Every row comes from one small tree of marks. The marks that hang from a mark follow it in brackets, in alphabetical order. Every link used is in the known rows. Which tree was each row made from?
In the rows, 128 means zero.
Known rows
S(R T): [136 109 105 145 142 117 142  94 130 131 143 122 131 144 139  71  63 136
 133 162  72 118 178 135  76 155 117 115 129 154]
X(E(Q R(S))): [117 148 170 121 149 104 176 145 103 116  91  99 130 108 129 111 151 132
 141  85 129 141  67  82 137  96 135 129 145 129]
R(E M): [134  60 120 118  94 136 124 130 161 141 143 144 125 139 128 125 165 154
 126 105 182 128 129 135 158 129 107 116 176  88]
S(R X): [130 140 127 117 107 110 143  74  98 142 149 152 120 104 133  77  84  95
 147 165  68 131 174 147 110 116 137 109 119 135]
Q(E(R)): [ 97 139 132 134 153  87 103 192  84 141 134 137 111 142 123 129  88 107
 106 142 125 142 126 133 182 118 131 123 124 123]
E(R(M) X(L S)): [133 183 145 110 118 137 106 124 131  70 108  80 161 104 106 137 157 138
  94  93 134 119  81 126 110 122 134 162 104 137]
Q(E(R(M S(T)) X(L))): [134 138 130 122 143 142  90 189 124 101 115 120 144 140 104 115 138 114
 114 151 140 126  97 136 119 118 119 137 112 124]
B(M(Q) S): [ 86  49 189 167 172  89 189 158 140 213 182 167  73 166  76 151  55  94
 146 157 137 115 156 115 153 168 171 183  92  96]
R(M(Q(E)) S): [166  33 130  88 106 155 148 171 161 162 159 164 144 158 132 125 134 151
 165 141 216 116 115 109 156 106 125 147 153  67]
E(Q R(S(T(L))) X): [117 191 148 132 162 154 103 142 156 110  81 105 136  94 146 117 166  99
 122 116 154 117  59 135 101 107 118 117  87 150]
R(E(X(L S(T))) M(Q)): [158  70 118 124 120 180 120 106 167 116 110 131 154 147 113 163 197 182
 108 104 155 117 105 126 114 130 126 140 156 105]
L(X): [105 183 125 137 101  93 134 142 111 149 132 118 108 159 158 173 145  96
 136 102 124 165 180  98 168 128 114 126 142 147]
S(R(E)): [120  99 121 124 111 101 119  94 125 153 128 126 136 123 136  99 121 111
 126 130 100 119 160 124 117 124 125  97 155 137]
T(L S(R(M) X)): [126 165  85  99  38  86  96  89  87 122 175 136 121  89 158 129  94 104
 144 149  76 128 212 162 148 166 137  91 145 166]
S(R(M) T(L(X(E(Q))))): [170 165  74 135  98 154 147  66 134  88 135 110 124 105 159  89 102 156
 152 147  94 125 169 145  82 154 103  95 134 147]
B(S): [101  97 158 146 146  81 140 147 125 183 153 135  92 147  86 139  86  78
 118 131 116 141 175 152 141 153 138 144 111 138]
E(Q R(S(T X))): [110 143 156 127 166 138 157 128 142 115 115 147 112  92 127  85 120 117
 154 125 159 125  84 122 116  92 123 129 103 123]
E(Q R X): [ 95 203 164 136 175 128 104 148 140 128  74 103 125  86 152 130 140  94
  95  94 136 132  45 127 140 102 130 104  79 148]
S(R(M(Q)) T X): [168  87 102 129 126 179 176  63 146 108 167 183 123 120 133  59  68 165
 167 192  84 114 169 157  80 130 131 127 107 112]
Q(E(R X)): [100 166 136 137 155 105  77 194  94 136 113 124 127 140 130 143 117  93
  93 141 112 143 106 141 165 115 132 117 110 137]
T(L(X(E)) S(R)): [113 213  88 117  39  60 104 106  69 114 143  92 131 111 176 178 133  96
 146 110  53 147 218 111 154 161 134  90 164 202]
T(L S): [ 94 172  98 120  66  44  82 144  75 152 155 108 108 134 159 176 113  96
 111 118  96 135 206 137 180 189 134 104 160 181]
M(Q(E(R X))): [115 118 142 136 172 125 123 186 108 160 119 155 117 160 140 167 117 123
 105 144 132 127 106 114 188 114 156 140 105 115]
E(Q R(M) X(L S(T))): [136 190 140 124 164 163 114 102 150  68  73  78 154  72 115 120 141 152
  90  83 134 125  40 131  82 118 123 127  88 147]
E(Q R): [ 91 165 158 132 172 101 141 144 126 135 104 122 101  87 141 111 100 114
 112  93 155 132  74 114 163 106 130 111 101 128]
S(R(E(Q)) T): [130  91 105 151 155 136 131  75 146 133 114 130 131 123 138  77 100 141
 129 143  83 119 151 138  69 138 110  86 144 150]
S(R(E(Q) M) T X(L)): [167  99 103 132 129 185 154  36 151  79 120 155 125  90  97  41 116 153
 148 167  78 117 146 156  36 129 111 103 122 128]
M(Q(E(R(S)))): [120  86 141 124 163 117 142 187 109 165 135 167 114 164 133 153 110 130
 128 147 154 123 118 102 189 108 153 149 121 102]

Write each row's tree
[119 166 151 119 123 144 110 162 157 100 127 113 140 116 141 123 147 122
 113 113 158 118  80 138 151 116 129 144  94 120] : E(R(M) X)
[131 160  95 134 103 129 135  68 125 117 125 111 145 123 152 160 137 147
 145  92 105 162 171 114 112 116 107 109 159 153] : L(X(S(R(E(Q) M) T)))
[170 114  66 139  96 175 137  67 157  97 145 146 125 129 153 113 139 169
 156 159 115 108 187 148  98 147 110 108 143 131] : S(R(E M(Q)) T(L(X)))
[ 98 206 153 130 169 121  97 114 122 119  75  89 149  75 146 151 137 117
  88  74 124 140  49 129 127  97 136 110  96 157] : E(Q R X(S))
[158 150 118 129 131  96 171  54  59  69  89  48 169 127  79 111 123 178
 110  98  19 138 143  87  31 149 136 150 170 177] : X(E L S(R T))
[117 180 156 122 156 155 111 144 166 112  89 109 132  74 154 118 137 120
 105  90 169 126  31 136 144 100 123 102  81 121] : E(Q R(M) X)
[134 151 131 115 131 159 151 132 168  94 124 132 118  85 146  99 136 140
 161 108 204 121  83 123 130 101 106 124 112 112] : E(Q R(M S(T(L(X)))))
[140 162 103 142 119  88 153  81  50 101 115  72 146 145 122 161 138 183
 112  97  56 156 154 119 101 156 130 143 186 162] : X(E S(T(L)))
[108 122 128 138 119 112  82 113 120 152 101 110 148 146 128 174 195 121
  94  94 114 141 132 133 128 126 123 113 169 142] : R(E(X(S)))
[122 148 116 131 147 130  82 164 104 109 126 120 147 132 124 143 109 137
 100 135 118 143 103 153 143 118 125 125 119 129] : Q(E(R(M) X(S(T))))
[181  66 100 109 109 182 130 155 165 134 152 156 142 164 136 127 148 161
 159 165 194 108 130 137 121 133 114 146 142  88] : R(M(Q(E(X))) S(T(L)))
[140 220 106 122  73 113 133 122  97 104 120 101 105 112 158 161 182 114
 144 105 146 144 150 120 158 134 114 121 145 140] : T(L(X(E(Q R(M S)))))
[171  22 138  90  86 189 159 116 177 128 140 184 139 140  96 119 217 153
 177 136 207 107 121 112 119  92 125 156 165  66] : R(E M(Q) S(X(L)))
[142 126  75 151 114 128 113  70 123 115 133 124 119 132 138  93 121 135
 127 165  78 109 195 160  78 164 109  99 149 159] : S(R(E) T(L))
[177  37 126 104 110 190 181 126 175 132 173 188 133 157 122  96 137 169
 189 167 189 112 137 127 111 115 122 167 139  73] : R(M(Q) S(T X))
[118 154 123 121 137 120  79 168  99 119 124 118 149 125 128 150 114 126
  96 127 125 145  98 148 158 110 130 122 120 125] : Q(E(R(M) X(S)))
[157  88 121 108 125 142 129 147 131 142 134 136 137 146 127 152 116 163
 110 123 159 128 110 122 159 132 134 137 135  94] : R(M(Q(E(X(L S)))))
[125 161 126 120 139 120  80 166  95 103 110 105 147 124 105 144 123 123
  89 124 118 138  96 140 139 118 131 130 117 132] : Q(E(R(M) X(L S)))
[112 127 139 139 124 116  87 134 129 143  86 106 131 152 111 153 204 102
  91 105 116 131 127 121 118 139 119 118 153 145] : R(E(X(L)))
[130 121 125 136 163 140 118 179 113 147 122 155 119 164 139 163 133 127
 119 160 138 118 120 125 165 123 148 146 107 121] : M(Q(E(R(S(T(L))) X)))
[ 99 183 100 118  59  60  90 122  66 141 163 133  99 120 150 167 117  89
 125 137  76 143 215 153 173 176 140 106 150 176] : T(L S(X))
[113 124 126 123 140 106 109 190 101 129 144 142 115 133 125 119  88 125
 114 140 147 139 115 139 185 117 125 123 125 106] : Q(E(R(M)))
[144 121 127 113 108 161 166 153 164  91 161 152 123 136 137 118 148 154
 172 135 201 106 125 115 149 110 125 174 118  99] : E(R(M(Q) S(T(L(X)))))
[128 165 131 126 129 152 111 125 146  80 130 102 162 117 132 135 138 159
 111 107 134 124  91 148 117 120 127 153 110 134] : E(R(M) X(S(T)))
[122 184 162 130 176 155 113 142 159  94  60  90 142  98 113 102 171  97
 113 108 143 114  47 110  71 109 121 132  79 157] : E(Q R(S(T)) X(L))
[162  45 119 116  95 194 109 130 206 121 130 138 168 156 123 115 220 153
 158 129 193 113 115 137  80 117  93 133 172  99] : R(E(X) M S(T))
[ 90  99 168 154 168  99 152 184 116 182 154 153  99 165 125 149  81 116
 128 154 142 114 110  93 174 147 164 162 108  92] : B(M(Q(E(R X))))
[139  83 145 127 141 125 134 125 145 158 144 137 118 122  82 116  78  92
 124 153 105 121 154 156 110 139 144 130  89 131] : B(S(R(M(Q(E(X(L)))))))
[ 98  51 178 183 187 124 206 129 140 183 193 197  63 168  64 127  49 107
 165 194 103 119 176 140 116 172 168 191  77 100] : B(M(Q) S(T X))
[156  83 122 110 106 154 124  95 162 131 118 130 152 117 134 106 145 137
 127 131 126 103 123 122 108 119 131 108 133 116] : S(R(E(X(L)) M(Q)))
[118 185 109 125  90  91 131  87  95 136 133 101 144 132 154 175 129 117
 138  92  94 165 187 102 136 116 120 122 155 162] : L(X(S(R)))
[ 88  86 165 152 166  90 165 181 111 184 165 159  90 167 120 143  67 122
 135 155 148 114 120  88 181 149 162 164 116  85] : B(M(Q(E(R))))
[ 87  93 194 166 150  86 195 130 108 178 179 157  75 139  58 123  73  81
 161 160  92 139 161 132 123 157 164 175 101 106] : B(M S(X(E)))
[114 182 103 143 108 101 135 104  99 128 135 106 132 158 148 185 137 133
 134  96  99 171 191 107 132 134 111 138 157 162] : L(X(S(T)))
[142 105 131 121 121 163  98 115 174 127  82 114 136 106 123 130 195 138
 100  86 169 128  73 132 116 124 105  90 146 110] : R(E(Q X(L)) M)
[120 104 124 125 128 107 119  85 130 159 109 124 133 101 143  97 115 110
 122 118 105 123 135 124 114 116 122  76 147 139] : S(R(E(Q)))
[179  45 119 106 127 184 145 162 174 131 143 152 151 170 117 114 145 163
 158 158 189 108 115 116 105 126 117 157 138  87] : R(M(Q(E(X(L)))) S(T))
